Known rows, with every way that one mark hangs from another
K_136[K_154[K_689[K_251 K_506]]]: -0.46, 1.22, 1.26, -1.85, -0.03, -1.64, -1.60, 0.66, 0.03, -0.02, 0.01, -2.83, -0.03, 3.10, 0.09, 0.22, 0.79, -0.37, 0.01, 1.23, 0.01
K_293[K_846[K_154[K_689] K_506]]: -0.80, 0.89, 1.09, -1.92, -1.93, -2.01, -1.84, 1.42, 0.25, 0.46, 0.40, -4.12, 0.77, 5.30, -1.17, -1.15, -0.43, -0.14, 0.83, 0.56, 0.60
K_846[K_154[K_136 K_689[K_293]] K_506]: -4.64, 0.75, 1.85, -1.61, -1.83, -0.42, -0.85, 1.00, 0.40, 0.23, -0.07, -3.93, 0.48, 2.77, -1.98, -0.54, 0.85, -0.99, 1.18, 1.23, 1.03
K_846[K_154[K_136 K_689]]: -3.29, 0.26, 2.36, -2.17, -0.98, -1.38, -1.70, 0.81, 0.10, 0.70, 0.67, -3.89, -0.11, 1.63, -1.81, -0.93, 1.45, -1.41, -0.22, 2.27, 0.03
K_154[K_136 K_689[K_506]]: -0.90, 0.49, 1.25, -2.25, -1.58, -1.06, -1.59, 0.55, 0.15, 0.67, -0.17, -3.19, 0.87, 1.03, -0.90, -1.20, 0.89, -0.85, 0.01, 2.07, 0.05
K_846[K_154[K_136 K_689] K_506]: -2.88, 0.49, 2.20, -1.94, -1.47, -1.61, -1.58, 1.08, 0.03, 0.59, 0.30, -3.91, 1.08, 2.69, -1.61, -1.03, 0.58, -1.00, 0.52, 1.57, 0.48
K_657[K_689]: -1.24, -2.03, -0.14, -1.86, -0.50, -0.84, -2.72, 0.46, 0.13, 0.88, 0.27, -2.49, -0.33, -0.19, -0.72, -2.94, 1.49, -0.81, 0.96, 3.47, -0.67
K_846[K_506]: -0.29, -0.75, 0.48, -1.55, -0.33, -1.35, -2.67, 0.74, 0.18, 0.87, 0.18, -3.32, 1.11, 1.84, -0.39, -2.42, 0.00, -0.51, 1.64, 2.65, -0.11
K_689[K_251 K_293[K_846[K_154]] K_506 K_657]: -2.33, 0.90, -0.48, -1.24, -2.22, 1.05, -1.38, 2.44, 0.24, -0.30, -0.34, -2.37, -1.01, 4.70, -1.28, -0.42, 0.72, 0.56, 2.24, 1.70, 0.35
K_136[K_154[K_689[K_251 K_293[K_846] K_657]]]: -2.64, 1.33, 0.58, -1.30, -0.61, -0.58, -0.81, 1.35, -0.15, 0.01, -0.10, -1.73, -1.63, 6.07, -0.40, 0.97, 0.69, 0.98, 0.16, 0.77, -0.26
K_657[K_689[K_251[K_758] K_293[K_846] K_506]]: -2.53, 0.29, 0.02, -0.62, -1.60, 0.84, -1.89, 1.61, -0.02, -0.53, -0.26, -1.89, -1.19, 0.59, -0.75, -0.72, 1.56, 0.17, 2.59, 0.89, 0.42
K_136[K_154[K_689[K_251 K_506 K_657]]]: -0.42, 0.39, 0.79, -1.71, -0.64, -1.54, -1.54, 1.25, -0.72, 0.59, -0.37, -1.58, 0.52, 4.05, 0.32, 0.31, 0.59, 0.34, -0.31, 1.98, -0.15
K_293[K_846]: -0.21, 0.10, 0.35, -1.83, -0.54, -0.88, -2.69, 0.93, 0.45, 0.56, 0.50, -3.27, -0.61, 2.72, -0.84, -2.26, 0.61, -0.06, 1.01, 2.23, -0.76
K_689[K_251 K_293 K_506]: -1.41, 0.53, -0.37, -1.22, -0.46, 0.39, -1.45, 0.76, 0.75, -0.47, -0.09, -2.91, -0.94, 1.26, -0.48, -0.69, 0.72, -0.60, 2.36, 2.09, 0.27
K_110[K_758]: -1.59, -0.58, 0.87, -0.83, -0.42, -1.39, -3.76, 0.45, -0.27, 0.90, 0.79, -2.96, 0.76, -0.25, -0.42, -2.19, 1.89, -0.71, 0.78, 2.80, 0.24
K_657[K_689[K_293 K_506]]: -1.99, -1.34, -0.93, -1.71, -1.92, 0.87, -1.98, 0.63, 0.55, 0.40, -0.78, -2.42, -0.12, -0.22, -0.97, -2.63, 1.65, -0.60, 2.11, 2.87, 0.32
K_154[K_136 K_689[K_251]]: -1.94, 0.96, 1.51, -1.67, 0.53, -1.73, -1.10, 0.43, 0.17, -0.10, 0.97, -2.99, -0.99, 1.50, -0.61, 0.00, 0.73, -0.98, -0.07, 1.60, -0.56
K_154[K_136 K_689[K_251 K_293 K_506]]: -2.52, 1.57, 0.82, -1.52, -0.99, -0.03, -0.29, 0.59, 0.57, -0.57, -0.10, -2.85, -0.74, 1.56, -0.87, 0.41, 0.87, -0.75, 1.09, 0.97, 0.38
K_657[K_689[K_251 K_293[K_846] K_506]]: -1.45, 0.56, -1.24, -1.35, -1.53, 1.04, -1.29, 1.27, 0.82, -0.81, -0.48, -2.25, -1.62, 2.22, -0.76, -1.48, 1.07, 0.20, 2.61, 1.03, 0.06
K_154[K_136 K_689[K_293]]: -3.59, 0.35, 1.34, -1.72, -0.86, -0.46, -0.92, 0.22, 0.47, 0.53, 0.12, -3.16, -0.70, 1.15, -1.39, -0.57, 1.27, -0.91, 0.29, 2.01, 0.09
K_293[K_846[K_506]]: 0.12, 0.28, 0.21, -1.62, -0.94, -1.14, -2.57, 1.21, 0.37, 0.46, 0.09, -3.34, 0.58, 3.69, -0.68, -2.47, -0.29, 0.27, 1.72, 1.59, -0.23
K_136[K_154[K_689[K_251]]]: -1.39, 0.89, 1.85, -1.64, 1.05, -2.18, -1.62, 0.37, -0.07, 0.11, 0.67, -2.99, -0.97, 3.18, -0.03, 0.39, 0.93, -0.58, -0.33, 1.52, -0.40

Rows
-3.59, -0.45, 0.73, -1.57, -1.52, -0.28, -0.84, 0.74, -0.30, 1.14, -0.20, -1.93, -0.10, 2.01, -1.18, -0.53, 1.04, -0.17, -0.09, 2.71, -0.19
K_154[K_136 K_689[K_293 K_657]]
-1.38, -0.76, 1.30, -1.87, -0.57, -1.87, -2.07, 0.84, -0.87, 1.63, -0.07, -1.85, 0.58, 3.59, -0.21, -0.69, 0.95, 0.12, -1.18, 2.94, -0.55
K_136[K_154[K_689[K_657]]]
-3.03, 0.27, 1.55, -1.73, -0.34, -0.84, -1.45, 0.06, 0.30, 0.66, -0.14, -3.14, -0.76, 2.82, -0.81, -0.13, 1.44, -0.53, 0.04, 1.90, 0.24
K_136[K_154[K_689[K_293]]]
-1.83, -1.10, 1.17, -0.43, 0.44, -1.32, -2.68, 1.54, -1.28, 0.98, 0.80, -1.44, -0.09, 0.54, 0.02, -0.36, 0.91, -0.10, 0.77, 3.19, -0.65
K_689[K_251[K_758] K_657]
-1.62, 1.67, 0.98, -0.69, -1.53, -0.59, -1.09, 1.24, -0.09, -0.37, 0.22, -2.79, -0.67, 2.62, -0.43, 1.03, 0.43, 0.16, 1.39, -0.25, 0.90
K_154[K_689[K_251[K_758] K_293[K_846] K_506]]
-0.71, -0.04, 0.99, -2.25, -2.03, -1.51, -2.04, 1.03, 0.09, 0.76, 0.20, -3.96, 0.93, 2.37, -0.99, -1.05, 0.55, -1.08, 0.42, 2.08, 0.67
K_846[K_154[K_689[K_506]]]
-1.08, 0.95, 0.10, -1.44, -1.90, -1.05, -1.07, 0.73, 0.61, 0.31, -0.07, -3.44, 0.20, 4.72, -0.78, -0.84, -0.64, 0.40, 1.39, 0.18, 0.61
K_154[K_689[K_293[K_846[K_506]]]]
-2.44, 2.17, 1.24, -1.42, 0.00, -0.70, -0.83, 0.69, 0.52, -0.64, 0.22, -2.96, -2.24, 5.17, -0.63, 0.97, 0.96, 0.26, 0.53, 0.06, -0.03
K_136[K_154[K_689[K_251 K_293[K_846]]]]
-2.00, 0.42, 0.25, -0.38, -1.76, 0.63, -1.82, 2.17, -0.59, 0.17, -0.34, -1.36, -0.35, 2.47, -0.44, 0.02, 0.80, 0.90, 2.01, 1.54, 0.26
K_689[K_251[K_758] K_293[K_846] K_506 K_657]
-2.86, 1.00, 1.69, -1.81, -1.51, -0.26, -2.24, 1.94, 0.41, 0.05, 0.02, -3.86, 0.44, 3.59, -2.11, -2.07, 0.89, -0.27, 1.65, 1.50, -0.01
K_293[K_846[K_154[K_136] K_506]]
-0.92, 0.77, -1.15, -1.17, -1.62, 0.83, -1.35, 1.81, 0.24, -0.19, -0.49, -1.67, -0.86, 4.05, -0.51, -0.68, 0.21, 0.97, 2.09, 1.68, -0.13
K_689[K_251 K_293[K_846] K_506 K_657]
-3.17, 0.15, 0.35, -0.19, -0.90, 0.12, -1.76, 1.51, -0.14, -0.43, 0.03, -2.09, -0.84, 1.65, -0.60, -0.76, 0.90, 0.35, 2.87, 0.44, 0.45
K_657[K_689[K_251[K_758] K_293[K_846[K_506]]]]
-1.78, 0.74, 1.13, -2.28, -3.38, -0.45, -1.52, 2.32, -0.37, 0.76, -0.41, -2.57, 0.88, 4.47, -1.78, -0.95, 0.78, 0.30, -0.16, 1.65, 0.11
K_293[K_846[K_154[K_136 K_689[K_506 K_657]]]]
-4.09, -1.00, 0.74, -0.31, 0.07, 0.03, -1.98, 0.77, -0.36, -0.01, 0.45, -1.87, -1.48, -1.19, -0.62, -0.64, 2.01, -0.81, 2.02, 2.33, 0.13
K_657[K_689[K_251[K_758] K_293]]
-1.34, -1.13, -0.80, -1.46, -2.08, 0.67, -1.96, 1.18, -0.09, 1.09, -0.87, -1.84, 0.70, 1.69, -0.65, -1.76, 0.77, 0.16, 1.60, 3.53, 0.14
K_689[K_293 K_506 K_657]
-2.53, -0.51, 0.36, -0.25, -1.11, 0.42, -1.92, 1.70, -0.83, 0.52, -0.24, -1.31, 0.13, 0.64, -0.22, 0.08, 1.01, 0.11, 1.90, 2.63, 0.33
K_689[K_251[K_758] K_293 K_506 K_657]
-4.54, -0.06, 1.31, -1.48, -2.52, -0.27, -0.79, 1.59, -0.31, 0.87, -0.41, -2.64, 1.02, 3.74, -1.75, -0.42, 0.56, -0.22, 0.84, 2.04, 0.80
K_846[K_154[K_136 K_689[K_293 K_657]] K_506]
0.16, -0.51, -0.58, -1.45, -0.63, -0.61, -2.16, 1.45, -0.36, 0.54, -0.02, -1.72, 0.37, 2.13, 0.11, -1.18, 0.27, 0.12, 1.27, 3.15, -0.56
K_689[K_251 K_506 K_657]
0.59, -0.09, -0.29, -1.57, -1.20, -1.74, -1.41, 1.10, -0.59, 0.67, 0.20, -1.81, 0.65, 3.09, 0.38, -0.18, -0.38, 0.14, 0.19, 2.12, -0.09
K_154[K_689[K_251 K_506 K_657]]
-2.94, 1.44, 2.13, -1.52, -0.44, -1.79, -0.96, 1.26, 0.12, -0.31, 0.77, -3.78, 0.18, 3.14, -1.17, 0.06, 0.29, -1.05, 0.86, 0.83, 0.40
K_846[K_154[K_136 K_689[K_251]] K_506]
-2.46, 0.35, -0.01, -1.34, -2.10, -0.36, -0.72, 1.57, -0.17, 0.17, -0.10, -2.47, -0.19, 3.86, -0.71, 0.64, 0.29, -0.25, 1.01, 1.78, 0.86
K_846[K_154[K_689[K_251 K_293 K_506 K_657]]]
-3.03, 1.29, 1.08, -1.76, -1.57, -0.16, -0.82, 0.67, 0.70, 0.11, 0.07, -3.17, -1.25, 2.96, -1.67, -0.61, 1.03, -0.15, 0.41, 0.82, 0.00
K_154[K_136 K_689[K_293[K_846]]]
-1.52, 2.45, 0.79, -1.61, -1.10, -0.22, -0.78, 1.06, 0.62, -0.72, -0.44, -2.90, -1.32, 5.09, -0.52, 0.82, 0.72, 0.44, 0.87, -0.13, 0.43
K_136[K_154[K_689[K_251 K_293[K_846] K_506]]]
-3.31, 0.07, 1.92, -1.71, -0.83, -0.53, -2.31, 1.49, 0.20, 0.47, 0.10, -3.79, 0.84, 1.64, -1.84, -2.10, 1.18, -1.01, 1.57, 2.65, 0.02
K_846[K_154[K_136] K_506]
-0.83, -0.02, 0.36, -1.71, -1.67, -1.51, -1.46, 1.73, -0.55, 0.45, 0.36, -2.42, 0.50, 3.67, -0.38, 0.05, 0.07, -0.31, 0.34, 2.17, 0.29
K_846[K_154[K_689[K_251 K_506 K_657]]]
-3.89, 2.32, 0.94, -1.51, -1.61, 1.57, -1.02, 2.01, 1.01, -1.19, -0.21, -3.51, -1.70, 3.07, -2.18, -0.35, 1.68, -0.33, 2.47, 0.87, 0.39
K_689[K_251 K_293[K_846[K_154[K_136]]] K_506]
-1.05, 1.02, -0.10, -1.44, -0.86, -0.73, -0.69, 0.48, 0.56, -0.29, 0.12, -3.03, -0.61, 2.28, -0.18, 0.36, 0.13, -0.59, 1.31, 1.01, 0.63
K_154[K_689[K_251 K_293 K_506]]
-5.40, 0.99, 0.72, -1.44, -1.00, 1.41, -1.05, 1.70, 0.84, -1.13, 0.17, -2.84, -2.77, 2.20, -2.37, -0.98, 2.43, -0.55, 2.20, 1.20, -0.15
K_657[K_689[K_251 K_293[K_846[K_154[K_136]]]]]
-2.69, 1.60, 0.96, -1.56, -1.95, -0.44, -0.72, 0.97, 0.65, 0.03, -0.33, -3.23, 0.06, 4.00, -1.44, -0.80, 0.13, 0.25, 1.12, 0.10, 0.42
K_154[K_136 K_689[K_293[K_846[K_506]]]]
-4.75, 1.11, 1.55, -1.74, -1.50, 1.13, -1.58, 1.55, 0.91, -0.13, -0.04, -3.77, -1.63, 2.63, -2.70, -1.35, 2.04, -0.48, 1.69, 1.90, 0.08
K_689[K_293[K_846[K_154[K_136]]]]
-1.47, 0.80, 0.35, -1.88, -2.71, 0.05, -1.32, 1.56, -0.18, 0.79, -1.22, -1.83, 0.34, 5.53, -0.77, -0.16, 0.79, 1.22, 0.16, 1.33, 0.31
K_136[K_154[K_689[K_293[K_846] K_506 K_657]]]
